Every row comes from one small tree of marks. The marks that hang from a mark follow it in brackets, in the order of their numbers. Every link used is in the known rows. Which tree was each row made from?
Known rows
q569{q102{q50 q650}}: [  2   4 -20  19   4  -5   0  36  16  18  13  -4   9 -15 -18   0 -11  -9
   9   1  -5  20  28 -16   4 -12  16   2 -17  11  19 -21   9  17  -6   2
   0  -5  16   7 -11   0 -24  14   9]
q569{q102{q50 q498}}: [ -6  23 -18   8   2  -6  10  35  15   8  -2 -21  10 -18 -18 -13 -18   2
   1  -9 -18  19  23 -19  -2 -26  26   0 -21   5   6  -5   0   0  -6  17
   7  -7   9   7  -6  -8 -22  14   3]
q748{q140 q498{q62}}: [-14  21 -25  -3  14 -29   3  33  12   3  -2  24  -4   1 -30   3   5   1
  17   0 -22   1  15  -8  -1  11  27   4  12  24  -4  22  -1  27 -18  -1
 -12 -11  -7   3  16  -9 -39  22 -26]
q569{q102{q50 q498{q62 q748{q140}}}}: [ -6  30 -22  -6  13  -8   4  34  15 -16  15  -9  24   7 -16 -14  -2   0
  16   1 -26 -15  13 -12  10 -32  19  -3 -14  -1 -12  10 -10  -4  -6  13
   7   4   2   5  -1   2 -24  31   6]
q748{q498}: [-17  15 -21  10   3 -20   7  33   4  17  -8  15 -11 -10 -27   5  -9  -6
   9  -5  -8  30  16 -14  -2   9  34  12  -2  24   6   4   6  28 -13   2
 -11 -18   2   1  10 -20 -27   8 -28]
q102{q650}: [ -3   1 -23  18  -2   0   5  40   9  17  -5  11  -2 -18 -22  13 -13  -5
  10   2  -4  34  20  -9   4   6  21  10  -9  22  15 -14  14  31  -7   0
  -3 -11   3   5   3  -4 -29  13  -7]
q569{q102{q650}}: [ -2   7 -19  31   0  -2   5  39  19  14   6   3  16 -22 -18   2 -15  -1
   0   0  -9  36  21 -14  -2  -3  21   7 -19  18  17 -21   8  32  -9   4
  -4 -11   9  -1  -5  -9 -26   9   6]
q140{q102{q50 q569} q748{q498{q62}}}: [ 16  23  -8  14  17 -32 -18  24  17  -6   5   6  -6  17 -24   8   4 -15
  29 -22   0 -14   6   3   7  18   2  19  10   3  -1  17  -3  22 -23   0
  -4   3  20  15   5 -18 -15  -3 -20]
q102{q50 q498{q62} q650}: [  1  20 -29  -6  -1   2   6  38  14   2   3  -5  -1 -12 -17   3   0  -3
  23  -7 -10   5  21 -11   9 -13  19   4  -7   4   2  -3   1  10  -7   5
   9  -1   9  22   2   7 -19  22   0]
q498{q62 q748{q140{q102}}}: [  5  14 -13   1  13  -9  -9  28  12 -25   2  12  11  10 -22   8  13   0
  16   4 -14 -11   0   5  14   1  17  16   2  17 -16  21  -7  24  -6   7
  -9   1  -4  -2  11  -6 -43  14 -11]
q569{q102}: [-11  16 -13  30   0 -12   3  45  14   7  -3  -6   6 -15 -25  -4 -13   1
  -4  -2 -14  27  22 -11  -2 -12  28   8 -18  15  10  -5   6  23 -10  10
  -3 -14   7  -3  -3 -24 -31  11  -4]
q569{q102{q50 q498{q748} q650}}: [  1  12 -27   9   1  12  13  31   8  -1  24  -6  27 -12 -10  -7 -18  -7
  11  -1 -11  15  21 -22   5 -26  17   0 -29   3   5 -13   3   8   1  12
   3   2  14   5 -10   8  -6  20  13]
q569{q102{q50}}: [ -5  20 -13  21   3 -14  -1  38  12  14  -1 -10  -4  -8 -21  -4 -12  -8
   4  -3 -13  17  25 -14   2 -17  22   6 -16   9  12  -7   7   8  -8   7
  -2  -5  11   6  -4 -13 -30  13   0]
q569{q102{q498{q748}}}: [-11  23 -17  21  -1   5  14  43   9  -6   3 -10  24 -12 -12 -13 -19   1
   0  -9 -21  27  15 -12   3 -21  32   7 -29   7  -1  -3  -2  16  -5  22
  -2  -7   6  -3  -1 -12 -17  16   0]
q650{q430}: [-15   8 -18  20  -8   1   1  40   1  23 -13  10 -28 -11 -24  20 -12 -16
   8   2 -17  39  13   6   3  -7  29   9 -12  20  13   0   7  16  -9   8
 -12 -16   1   0   4 -20 -28  16 -12]
q102{q50{q430} q569}: [ -8  26 -14  18   6   0   3  32   4  24 -23   1 -10   6  -8  23 -14 -19
  15  -3   0  15   8   9  10  -7   6   1  -7   6  -5 -11  -6   8 -18   0
   4   8   5  15  -1 -15  -9   5   1]
q102{q498{q62 q748} q569 q650{q430}}: [  2  16 -19  19  -9  17   2  40  10   1   8  18   7  -1  -3  21 -15 -20
  22  -9 -15  22   0   6   6  -6  11   5 -27  -2 -13   4  -5  15 -24  13
  -6  -5  13  16   5   1   4  18  -1]
q498{q748{q140}}: [-11   8 -22   7   7  -6   5  37  -5  -3  -3  21   6   8 -20   8  -9  -8
  11   9 -19  10   2  -1  10  -5  26  11  -4  23  -2   4   8  23   0   3
  -7  -4 -14  -4  10  -6 -38  22 -11]
q748{q140{q102} q498}: [ -1   7 -17   0  14 -13   6  19  14   6  -5  17   7  -8 -30   7  -6   5
  13   5 -14  19  11 -10  -7  19  25  13  11  39  -1  16  -8  34 -13   8
 -13 -15  -5  -7   6 -13 -40   3 -26]
q140{q102{q50 q498{q62} q569}}: [ 17  30  -7   0  -1   0  -8  32  25 -12 -14 -18   9  -4 -11   4   0   3
  18 -15  -5  -1   7   0   2  -4  11   9  -8   2 -19  16 -11   8 -27  19
  11   6  12  25   4  -5 -18   1  -5]

Which tree is each row?
[ 12  19 -15  14   2   1   3  35  16  -9 -10 -10   9 -17 -27   5 -13   2
  13 -10 -10  29   6  -3   1   6  24  25  -5  18  11   0   2  28   2  11
  -2  -6   4   0  -5 -21 -22  -1  -8]  q140{q102{q498} q748}
[  0  12 -21  21   4   9   5  29   7  28 -10  13   4  -2   0  28 -17 -21
  17   1   5  18  14   2  11  -2   1   2  -9   8   3 -23  -5  16 -15  -3
   5   6   7  16  -6  -2  -5   2   9]  q102{q50{q430} q569 q650}
[  5  10 -16  21  12 -19  -2  26   8  -1  -1  10  -2  -5 -32   8  -6  -7
  17 -12  -5  19  10  -8  -1  21  22  19   6  22  12   8   4  38  -3   0
 -13  -8  11  -4   0 -25 -25  -4 -26]  q140{q102 q748{q498}}
[  6   3 -22  11  -9  23   7  31  -3  15  11  16   0   1   2  19 -27 -29
  21  -2 -10  28   3   6   7 -11   7   4 -28   4   0 -10   0  -3 -14  16
  -1   0  12  21   2   9   7  17   4]  q102{q50 q498{q748} q569 q650{q430}}
[ 13  -6 -18  29   0   9  -5  29   6  12   6  20  -9 -10 -27  30 -12 -19
  22   2  -6  36   3  12   1  16  11  23 -10  20  28 -11   5  36   3   4
 -20  -8  14   0  -9  -9 -18   1  -4]  q140{q102{q650{q430}} q748}
[  6  19 -10   6  16   4   0  15  11  10 -17   5  10   7  -5  24 -12  -9
  13   9   0   8   3  11   6   1   1   5   2  18 -13  -4 -19  13 -19   1
   2   7  -6  10  -6  -5 -22  -2  -1]  q748{q140{q102{q50{q430} q569}}}
[-10  21 -22  18  15 -32  -7  39   9   1   6  17 -14   4 -33   4   5 -10
  26 -17 -10   5  11  -6  10  13  22  15   9  12  12  16   9  29  -7  -6
 -10  -7  12   1   7 -26 -27  12 -23]  q140{q748{q498{q62}}}
[ 12  25 -11  10   7  -7  -3  36  20 -20  -6 -12   9  -8 -30   3   4   9
  20 -18 -15   6   2   0   7   3  20  20  -2   8   3  12  -4  26  -1  12
   1  -1  11   4   0 -18 -25   1 -11]  q140{q102{q498{q62}} q748}
[ -2  10 -22  -4  18  14   4  15   2  -3  -4  10  14  12 -12  21  -4 -15
  17  17 -10  -8   1   7  16 -13   7   6   0  18  -7   4 -14  10   7  -1
  -7  16 -10  -4  -5  -1 -27   9   5]  q498{q748{q140{q102{q50{q430}}}}}
[ -3  -1 -32   1  -6  23  13  30  -3  15  15  13  -9  -7 -11  13 -20 -23
  23   5 -16  28   9  -3  10 -23  19   0 -26   7   8 -10   3  -1   3  10
  -7  -1   6  13  -3  10  -4  26   5]  q102{q50 q498{q748} q650{q430}}
[  5   9 -22  13  -8  16   8  32   8  29   0   4  -8 -12  -4  20 -29 -21
  20  -3  -9  35  10   1   0  -5  15   1 -24   9   7 -12  -2   1 -22  16
   2  -8  11  25  -4   8   0  12   2]  q102{q50 q498 q569 q650{q430}}
[  9  17 -22   5   2   5   2  33  10  -7   9   5  15   6  -1   5  -8 -16
  24 -10  -4  -3   7  -4  16 -11   4   3 -19  -8 -14  -3   1   5 -17   9
   8   8  12  25   6   9  -4  17   2]  q102{q50 q498{q62 q748} q569 q650}
[ 13  28  -8   0   5   0  -2  31  28 -16 -16  -4  22  -7 -16   5  -9  11
  12  -5 -12   4   0   1  -6  11  17  12  -1  16 -24  15 -16  22 -30  18
   8  -5  -3  11   8  -6 -29   2 -12]  q748{q140{q102{q498{q62} q569}}}
[-18  32 -22  13   6  10  17  33  12  20 -10 -21  17 -16 -12  -1 -19  -4
   5  -2 -18  18  19 -13   2 -32  20  -8 -22   7   3 -12 -15   3  -4   9
   7   1   8   1 -18 -11  -7   8  14]  q569{q102{q50{q430} q498}}
[  6   5 -27   0   5  34  16  15   7   3   2  -2  28  -9  -4  18  -9  -9
  19   3  -4  13   8  -4  13 -16   5   5 -17   7  -6 -11 -15  12   9   6
  -3  13   6   6 -11   5  -1   4  14]  q140{q102{q50{q430} q498{q748} q650}}
[ 19  26  -9 -10   8  -4  -2  24  26 -14 -12  -9  16   3 -11   4  -4   8
  19  -6  -7  -9   0   1   1  -3  10   5   4  10 -21  13 -15   4 -25  17
   9   5   2  19   6   2 -28   6 -10]  q748{q140{q102{q50 q498{q62} q569}}}
[ 28   4  -9  35   4   2 -10  30  12   3   0  10  12  -5 -16  21 -18 -12
  15 -12   7  28   3   5   3  26   4  23  -6  15  15 -16   5  43 -13  -1
  -4  -2  11   9  -6 -11 -15 -10  -5]  q140{q102{q569 q650} q748}
[ 12   4 -25 -13  19 -16   0  12  20   0  13  21   8  -3 -24   8   8   2
  29   4  -7 -15  17 -14   1  10   9   5  15  26  -1  11  -7  24 -13   0
  -6  -2   4   7   1  10 -31   9 -14]  q748{q140{q102{q50 q650}} q498{q62}}
[  1  31 -17  -7  10  11   5  23  24  -2 -17 -19  10  -7 -13  15   6   4
  21  -2 -10  -1  12   0  12 -19  12   3  -6   4 -11  11 -24   8  -8   8
   5  12   6  12  -7  -8 -14   3   4]  q140{q102{q50{q430} q498{q62}}}
[ 11  10 -25  -4   0  12   7  26  23   1   7  10  14 -21 -22  21  -3   4
  21   9 -20  16   5   2  -2   2  19   7  -7  23  -3   9 -18  19 -15  19
  -7  -8  -2   6  -3   3 -24  11  -1]  q748{q140{q102{q498{q62} q650{q430}}}}
[ 21   1 -11  15   2   5  -8  25  16   7   1   0   5  -6 -10  15 -11  -8
  14  -4   7  20  13  -2   5  10   4  15  -9  15   1 -13   3  23 -20   8
   2   4  12  20  -1   1 -18  -3  -1]  q140{q102{q50 q569 q650}}
[ 14  21 -11  -7  18 -25 -13  19  19  -5  -1  11   4  12 -16   6   3  -4
  23  -4  -3 -16   9  -2  -1  15  10   7  15  16 -16  23 -12  15 -31   7
  -4   1   4  14   9  -3 -29   6 -21]  q748{q140{q102{q50 q569}} q498{q62}}
[ 14  14  -1  14   5  -5  -9  28  15   1 -16  12  13  -3 -19  16 -13   4
   6   0  -5  19   4   7  -6  16  16  16   2  25  -9   5  -7  28 -23  11
   0  -7  -8   6   5 -13 -34  -1 -15]  q748{q140{q102{q569}}}
[ 21  14 -20  15   4   4   0  35  22 -17   7  -2  15 -14 -24  12   5   7
  26 -13  -5   9   6  -4   4   9  12  20  -5   8   9  -1  -2  34  -2   6
   0   0  13   4  -6  -6 -20   0  -1]  q140{q102{q498{q62} q650} q748}
[ -1  15 -25  10   1  27  17  26   1  14   0   9  24   3   7  20 -24 -22
  17  -2  -1  14   4   1  14 -14   2  -2 -23   1 -10 -20  -7   4 -10   2
   7   8   6  17  -6   9  12  11  12]  q102{q50{q430} q498{q748} q569 q650}
[  2  30 -12  -1   2  -2  -3  41   8 -14  -4  -5   4  14  -4  -2  -1 -12
  21 -13  -9  -6   4   1  15 -17  14   7 -18 -10 -20  12   0  -2 -18  14
   8   8   6  25  11  -6  -8  18  -5]  q102{q50 q498{q62 q748} q569}
[ 11  -5 -23  24   6  -1   1  21   7  19  18  29  -7 -12 -31  25 -14 -20
  26  -3  -6  34   6  -2   0  24  15  19  -2  27  27  -1   1  38  -3   3
 -25 -14  14  -5  -7 -10  -9  -4 -16]  q140{q102{q650{q430}} q748{q498}}
[  8  16 -17   8  -8   9   1  38  15  16   3   3  -7  -7  -7  18 -13 -17
  25  -6 -10  17  12   3   6 -12   8   2 -19  -1  -3  -5  -5   1 -25  13
   3  -2  14  26   0   5  -2  18   1]  q102{q50 q498{q62} q569 q650{q430}}
